What can hang from each mark:
N: H
T: M
U: A
P: M
D: A F
A: D H K Q
Z: W
W: Z
M: T
E: Q
Y: Z
F: D T
H: N R Z
Q: E
K: A
S: H

(in the rows, 100 means zero)
Known rows, with every way that one mark hangs from another:
(Z W): 84 114 94 102 83 108 104 76 94 85 91 106 101 115 112 111 92 116 95 94
 110 87 80 116 84 129 94 122 99 82 111 81 109 104 122 108 96 96 45 121
 77 107 115 105 91
(S (H N R (Z W))): 77 115 92 85 121 114 133 110 102 92 116 74 73 116 89 83 128 148 43 46
 155 127 103 166 82 101 121 68 107 118 118 94 132 99 74 77 130 100 53 78
 61 111 108 105 43
(Q E): 108 109 102 109 91 115 98 82 93 79 96 99 95 109 115 102 112 92 98 114 99
 56 95 100 92 99 75 108 99 79 96 78 111 106 127 99 89 115 89 133 99 110
 99 98 96
(A D (H N)): 94 104 108 87 109 81 116 98 90 82 116 92 104 106 83 78 108 101 80 103 83
 115 95 116 101 112 113 100 93 105 98 112 118 93 112 85 110 113 107 116
 89 86 100 98 107
(K (A D (H N))): 94 115 107 95 106 84 115 109 85 100 117 92 88 100 85 75 107 102 97 122
 74 132 89 97 109 111 113 98 96 84 77 119 87 101 93 88 102 95 116 105 97
 81 104 94 114
(A (Q E)): 107 92 98 112 87 119 89 87 93 82 78 99 113 116 108 107 112 92 101 121
 103 52 82 86 107 82 71 85 100 88 97 74 106 108 112 97 80 107 109 127
 101 97 95 93 97
(S (H Z)): 79 106 106 83 118 108 114 87 102 78 120 85 74 103 110 89 113 145 86 75
 121 83 115 144 84 93 91 95 109 101 113 101 114 106 101 92 104 112 82
 123 84 110 98 106 76
(F D): 99 112 109 92 104 103 100 85 109 92 118 107 94 108 102 116 90 103 87 88
 100 72 113 111 79 114 93 135 108 87 108 93 103 108 116 108 99 112 64
 119 98 120 97 113 93
(K (A D H)): 90 118 112 100 96 89 109 101 86 97 110 101 91 94 96 82 99 101 121 134 60
 117 90 88 108 116 99 113 94 76 79 116 83 108 108 94 91 89 119 117 106
 78 102 101 121
(S (H R)): 97 109 116 86 106 108 112 89 107 88 119 86 84 97 97 87 112 119 68 71 115
 97 110 144 82 98 100 104 103 103 114 113 126 98 102 90 108 126 70 115
 88 110 94 107 83
(A D (H N R) Q): 97 89 107 96 108 91 115 115 96 92 102 90 115 115 67 75 124 95 67 100 96
 125 89 108 112 95 118 70 92 123 101 110 119 96 90 78 115 108 124 87 92
 74 95 90 93
(H N R): 102 106 110 100 104 100 111 99 101 103 121 88 80 115 95 92 128 99 49 75
 121 110 102 129 77 109 125 101 104 102 107 103 117 100 96 91 122 134 64
 98 80 115 104 97 82
(Y (Z W)): 78 125 82 106 90 101 104 74 90 87 86 110 114 116 106 113 87 138 95 88
 125 83 72 128 84 133 100 117 100 66 116 72 106 111 124 127 96 78 9 112
 71 103 128 93 83
(K (A (D (F (T M))) H)): 117 93 90 109 89 96 114 118 96 125 125 92 98 69 107 105 81 80 134 105 56
 121 116 90 103 105 109 110 93 84 88 138 78 93 91 111 109 80 119 79 121
 114 102 88 116
(D (F T)): 119 81 92 107 91 103 96 91 106 105 123 96 94 86 122 134 84 101 109 70 92
 86 124 114 71 108 95 116 106 85 111 113 100 95 109 119 101 108 76 99
 111 142 103 107 97
(K (A (D F) Q)): 97 86 93 113 78 94 101 100 80 120 101 92 94 104 105 116 75 105 111 117
 73 128 79 74 94 92 91 80 106 72 81 125 74 110 93 115 79 76 124 101 122
 94 108 98 107
(K (A (D (F T)) Q)): 104 81 81 113 83 95 102 110 88 129 105 88 99 92 111 126 72 96 117 109 71
 127 91 80 96 86 92 78 101 76 80 131 73 100 83 115 85 74 127 89 129 110
 104 98 103
(K A): 94 115 111 108 91 98 97 88 91 104 110 101 75 101 113 100 103 107 108 120
 87 94 87 93 92 110 96 122 104 63 85 107 73 113 103 107 87 105 84 124
 101 105 104 98 112
(U (A (H Z) Q)): 100 98 119 104 105 111 96 107 99 85 82 112 91 105 80 76 131 121 108 122
 95 64 81 96 126 90 93 93 100 98 101 93 71 121 88 100 92 87 111 96 92 76
 91 89 97
(N (H R Z)): 70 102 98 92 131 100 118 101 113 84 115 82 58 107 109 75 134 120 70 69
 130 108 108 148 68 93 122 94 107 110 114 99 124 102 96 97 106 107 67 95
 84 110 101 102 59
(U A): 105 110 116 103 85 102 96 84 94 99 98 110 75 95 101 97 100 106 93 114 82
 75 80 102 98 104 96 126 98 72 92 109 78 114 110 118 89 111 71 122 99
 102 100 103 108
(H N R Z): 84 108 104 99 119 106 120 110 101 103 123 84 61 127 98 85 150 122 50 68
 138 108 111 142 71 106 128 85 112 109 111 94 113 108 84 87 128 119 72
 85 76 116 107 94 58
(D (A (H N) K) F): 108 94 114 90 117 74 83 101 100 102 100 107 107 97 85 92 96 101 103 85
 120 134 110 84 103 110 114 103 110 124 110 85 113 91 99 89 108 116 110
 83 96 92 104 112 119
(H N R (Z W)): 76 116 86 100 111 115 128 112 98 100 108 88 72 133 97 92 139 131 49 61
 150 120 97 146 73 120 132 83 107 109 114 77 118 107 82 88 131 96 48 72
 63 111 119 97 46
(F (D A) T): 97 104 100 81 106 91 91 97 116 113 122 107 106 99 118 134 78 84 99 90
 118 95 130 105 81 105 93 130 100 103 107 102 105 95 112 106 116 115 71
 95 114 137 88 130 90
(N (H R (Z W))): 62 109 85 93 123 108 124 101 110 81 101 84 68 115 108 80 126 129 69 63
 140 119 97 154 70 106 124 91 103 111 121 87 128 100 96 98 107 89 47 82
 70 107 109 105 49
(K (A Q)): 95 101 109 113 87 104 89 93 92 106 93 101 91 107 106 104 104 107 113 125
 91 88 74 78 107 93 89 99 106 73 86 103 69 115 91 103 80 96 107 119 103
 95 101 93 113
(E Q): 110 98 98 113 86 101 89 82 90 62 110 102 88 104 106 102 112 89 96 118
 110 66 90 106 93 110 86 112 98 75 110 86 111 118 128 100 90 117 79 130
 103 118 93 94 107
(W Z): 95 116 107 100 107 105 94 72 91 90 97 103 106 102 112 103 95 130 88 99
 110 68 82 120 74 116 99 126 102 74 108 82 103 111 120 120 86 95 41 130
 81 106 115 97 104
(A (D F) K (Q E)): 112 84 73 116 88 108 94 101 90 104 68 94 115 104 99 107 75 90 104 107 83
 107 90 71 113 72 81 58 104 103 84 88 110 96 97 102 70 74 158 97 118 78
 108 93 103
(P M): 103 104 93 102 86 117 99 82 103 114 106 109 94 96 120 110 105 86 101 94
 105 69 100 100 83 108 96 121 91 97 105 105 100 95 117 119 111 129 58
 120 96 113 99 92 115
(P (M T)): 103 98 86 104 83 141 107 89 117 130 108 107 100 95 122 112 105 61 105 90
 122 64 106 90 90 106 107 117 84 109 109 113 95 96 113 133 123 131 36
 115 102 115 93 91 117
(T M): 103 101 104 104 86 113 102 80 104 104 111 102 92 94 125 106 99 87 101 96
 95 66 103 107 85 111 103 133 100 91 111 108 98 96 116 113 109 125 68
 124 90 126 105 83 110
(K (A D)): 84 116 100 102 86 92 108 91 83 113 112 96 77 103 113 98 85 102 103 128
 67 121 86 93 90 109 98 107 99 65 75 123 81 109 108 109 86 91 104 125
 111 94 108 103 109
(D (F (T M))): 124 79 84 111 86 109 100 95 109 122 125 93 98 75 128 136 81 82 114 66 90
 80 128 111 74 105 100 124 101 92 114 123 97 88 103 125 113 111 72 89
 110 152 104 90 102
(D A (F (T M))): 110 77 91 98 85 93 92 95 106 132 122 100 103 85 137 142 71 73 120 80 111
 107 125 95 73 106 99 122 103 103 117 118 102 85 111 124 122 120 77 81
 119 151 103 107 102
(F (D (A H K)) (T M)): 113 106 97 86 116 101 90 117 133 119 107 115 123 75 105 112 82 64 123 89
 109 93 141 92 116 100 112 133 94 133 110 97 101 80 93 95 125 105 102 73
 105 120 86 105 111

Rows:
109 97 112 106 110 106 79 99 111 75 67 115 124 96 79 78 113 107 120 113
 97 72 92 81 137 92 99 101 100 120 104 78 97 101 91 81 79 99 134 116 87
 63 93 87 129 => (A H K Q)
91 95 111 99 87 98 80 85 89 92 80 106 116 121 114 112 103 86 106 133 124
 85 78 71 103 88 68 87 102 99 100 74 109 106 122 96 90 116 109 120 108
 97 93 110 99 => (D (A (Q E)))
105 97 93 87 99 102 96 104 120 128 125 106 110 87 125 136 74 66 103 88
 115 90 134 102 84 103 102 136 97 112 114 110 98 84 107 113 130 116 68
 83 113 150 90 113 91 => (F (D A) (T M))
80 124 108 102 108 97 125 123 92 108 116 95 70 108 92 71 127 115 105 117
 83 128 105 108 97 112 115 92 100 90 85 112 87 116 90 89 109 80 122 89
 101 80 103 95 88 => (K (A D (H R Z)))
102 84 99 95 93 82 88 91 102 116 121 104 100 93 128 138 75 92 113 85 113
 113 120 97 69 110 89 117 104 97 111 112 106 92 119 117 110 116 78 92
 120 139 101 123 99 => (D A (F T))
111 100 102 82 109 100 96 111 125 114 124 111 122 81 112 120 87 65 120
 91 107 85 140 99 100 108 104 141 93 120 116 106 102 84 105 103 134 114
 81 77 109 135 84 109 102 => (F (D (A H)) (T M))
98 107 118 85 117 88 77 102 115 93 81 121 127 107 79 98 91 96 110 110
 118 95 105 74 122 97 95 112 105 128 108 71 101 101 100 87 93 101 122 96
 101 79 88 116 114 => (F (D (A H K Q)))
104 85 81 100 86 90 110 94 95 111 125 89 95 91 122 129 67 94 100 84 72
 115 117 115 71 107 95 102 98 86 100 130 108 90 115 121 101 96 96 101
 122 128 107 109 95 => (A (D (F T)))
110 100 104 112 89 107 81 95 100 103 62 115 93 93 87 90 97 106 98 118 89
 82 71 78 130 79 98 97 100 94 84 96 70 110 83 107 72 94 114 109 98 75 99
 90 118 => (U (A K Q))
110 80 75 106 81 101 114 99 98 124 128 88 97 82 129 131 63 81 104 79 70
 112 121 111 73 102 104 107 95 91 102 138 104 84 108 124 111 97 93 92
 120 138 107 96 99 => (A (D (F (T M))))
71 110 84 96 110 109 120 98 92 90 104 91 77 129 106 99 123 139 66 71 141
 102 87 134 80 118 118 88 108 99 112 76 109 106 93 92 117 92 55 94 64
 111 119 100 61 => (H N (Z W))
100 110 94 86 113 92 85 103 122 115 107 112 108 92 112 124 73 84 104 88
 117 105 130 97 97 98 103 125 102 116 101 92 101 90 98 102 107 104 92 90
 112 123 92 124 98 => (F (D (A K)) T)
111 112 111 96 124 95 92 101 108 78 91 104 104 93 76 68 122 105 91 90
 105 97 104 104 122 105 122 109 100 120 99 82 108 93 91 77 100 115 112
 109 75 78 99 89 123 => (A (H N) K)
85 100 97 108 82 95 102 96 83 112 94 95 94 108 105 103 86 101 106 134 76
 117 72 78 104 92 91 83 100 74 75 119 76 108 95 106 80 82 125 118 113 84
 104 96 108 => (K (A D Q))
118 96 107 96 96 83 113 109 86 100 112 97 88 89 71 84 94 106 86 101 67
 123 89 103 105 105 110 97 95 89 88 127 90 103 97 107 103 93 103 84 104
 90 102 101 106 => (U (A (D F) (H N)))
109 82 96 108 90 95 72 94 93 107 68 106 117 108 105 116 84 89 116 109
 122 108 94 58 106 82 76 75 110 112 96 69 106 101 102 101 83 100 133 93
 115 91 103 107 109 => (D (A K (Q E)) F)
113 106 112 116 98 116 91 107 90 84 79 102 113 99 90 86 127 95 130 143
 85 73 79 68 133 87 77 87 98 82 81 83 78 114 95 86 80 89 135 110 103 77
 89 87 115 => (K (A H (Q E)))
97 95 103 103 76 96 101 93 85 107 84 105 96 105 93 98 83 101 89 129 68
 98 63 86 111 87 90 89 92 82 82 122 79 110 101 116 81 90 109 115 112 82
 99 99 105 => (U (A D Q))
85 120 89 97 129 107 109 113 105 76 81 103 96 110 80 69 130 134 92 80
 131 108 99 119 118 115 127 92 104 126 107 62 108 101 79 74 109 81 97 84
 58 74 114 92 90 => (A (H N (Z W)) K)
99 101 101 104 108 99 100 113 106 92 74 105 121 103 71 70 109 92 97 109
 84 117 96 92 129 91 112 80 93 129 97 97 112 98 88 78 92 88 153 95 95 52
 97 90 111 => (A D (H R) K Q)
111 111 101 77 130 86 89 118 125 106 109 108 118 87 85 104 93 84 97 82
 123 114 134 101 113 99 118 115 98 134 102 90 107 84 86 83 120 110 103
 74 100 110 87 119 101 => (F (D (A (H N) K)) T)
96 97 102 100 105 94 94 102 101 81 70 107 127 99 80 75 94 99 113 121 75
 99 89 82 134 89 102 87 93 120 93 97 104 96 97 84 78 85 158 115 98 52 98
 92 126 => (A D H K Q)
100 82 85 112 90 93 92 94 93 107 81 99 108 102 96 109 63 105 100 94 83
 122 91 82 103 84 97 74 106 106 93 104 103 97 93 107 74 80 144 102 113
 82 110 98 113 => (A (D F) K Q)
100 99 100 107 98 112 112 119 85 85 75 102 97 107 80 73 123 107 107 142
 76 81 77 86 133 77 80 63 90 97 83 91 86 117 94 95 87 70 145 93 109 65
 91 91 86 => (U (A D (H Z) (Q E)))
81 111 108 87 118 113 122 100 109 89 124 82 67 107 101 83 129 139 69 64
 129 97 123 155 77 95 104 87 110 110 116 103 123 107 90 88 117 114 77
 103 83 110 97 104 61 => (S (H R Z))
114 74 111 100 103 87 87 116 111 112 103 105 126 96 96 118 107 83 117 87
 118 114 120 89 98 100 97 94 100 122 121 106 108 92 96 97 119 107 109 62
 118 112 90 110 97 => (D (A (H R) Q) (F T))
110 74 74 117 76 105 106 115 93 139 109 87 103 83 117 129 67 81 122 106
 68 119 99 78 100 83 98 83 98 83 82 140 70 94 78 121 98 74 125 79 128
 119 104 84 107 => (K (A (D (F (T M))) Q))
104 122 126 109 102 102 103 108 99 98 109 103 84 96 88 75 132 100 111
 117 86 102 101 99 104 116 109 122 100 81 92 104 85 113 95 90 104 103 93
 101 95 88 98 96 110 => (K (A (H R)))
107 100 100 101 103 85 100 100 100 92 99 104 107 88 85 87 80 104 118 94
 67 120 112 95 107 110 108 105 100 107 98 104 111 95 107 98 86 86 135
 101 105 75 106 100 124 => (A (D F) H K)
106 102 98 107 101 101 109 120 78 97 89 87 111 105 79 77 117 91 101 140
 81 117 73 74 134 81 94 58 94 91 70 97 87 103 84 80 90 82 150 96 103 68
 94 86 106 => (K (A D (H N) (Q E)))
107 97 101 86 119 95 76 118 127 105 88 116 135 89 89 113 88 83 118 99
 115 96 125 81 127 89 98 108 97 132 108 84 99 89 87 88 104 97 124 79 108
 98 81 115 108 => (F (D (A H K Q)) T)
104 102 120 109 101 103 90 103 95 89 90 105 107 98 88 87 119 104 127 131
 86 83 81 75 124 99 91 104 100 83 89 97 70 112 91 92 84 93 119 114 100
 78 94 88 124 => (K (A H Q))
94 96 117 88 119 82 77 103 102 90 73 111 125 108 79 80 112 99 99 112 128
 116 84 74 130 92 109 86 102 135 104 77 107 92 91 74 100 119 131 98 88
 68 93 100 122 => (D (A (H N) K Q))
118 76 82 109 96 100 75 108 105 116 75 102 124 93 113 129 82 78 125 97
 119 107 109 67 111 72 78 72 104 115 97 80 104 90 93 103 88 95 134 77
 123 111 98 109 103 => (D (A K (Q E)) (F T))
107 107 111 91 115 102 77 109 112 87 72 119 131 108 81 96 100 86 114 119
 118 83 105 65 129 87 81 98 103 126 101 59 107 103 101 80 90 96 132 94
 104 78 85 114 106 => (F (D (A H K (Q E))))
117 101 109 110 87 111 109 118 89 95 74 104 108 101 67 72 121 84 94 137
 69 95 74 85 134 81 89 73 83 98 82 102 95 109 97 94 93 84 132 86 109 65
 89 93 93 => (U (A D (H R) (Q E)))
101 93 126 89 101 74 86 86 96 91 111 112 108 101 101 107 96 102 123 101
 108 111 109 86 85 125 89 126 106 101 120 96 111 102 127 105 106 117 91
 101 108 105 98 118 116 => (D (A H) F)
114 87 66 109 89 101 105 105 108 129 106 92 98 73 119 120 56 79 111 75
 73 121 127 102 91 93 114 100 97 108 95 125 101 79 92 117 101 85 120 86
 116 118 112 91 111 => (A (D (F (T M))) K)
124 64 64 118 76 117 108 111 94 120 96 84 122 90 121 132 75 66 112 98 78
 91 107 87 98 71 80 65 93 100 93 114 106 85 99 116 100 82 133 82 128 124
 100 87 89 => (A (D (F (T M))) (Q E))
105 67 97 98 90 88 81 96 102 119 103 101 117 99 120 142 78 92 116 89 118
 108 109 83 86 93 83 94 106 104 113 108 100 94 105 115 103 108 100 86
 123 130 97 115 99 => (D (A Q) (F T))
74 108 86 80 119 110 126 97 97 79 112 76 80 112 96 90 113 154 60 57 148
 113 95 156 87 101 108 76 108 112 115 91 123 97 83 83 116 98 59 98 60
 111 107 105 57 => (S (H N (Z W)))
109 103 115 111 111 109 85 110 117 85 69 112 120 100 72 71 129 99 103
 101 103 87 100 91 130 91 114 94 99 126 107 80 105 102 83 77 93 102 132
 97 84 63 94 86 114 => (A (H R) K Q)
103 113 117 95 90 91 110 97 87 88 97 110 92 93 82 76 96 98 103 130 57 98
 82 99 114 109 99 116 86 83 87 121 88 107 113 106 92 95 103 115 104 77
 97 102 115 => (U (A D H))
95 114 103 95 108 88 100 95 100 80 88 108 109 92 88 73 92 101 108 114 70
 108 103 99 117 109 107 109 91 111 92 98 112 93 111 88 86 93 135 123 95
 62 102 98 128 => (A D H K)
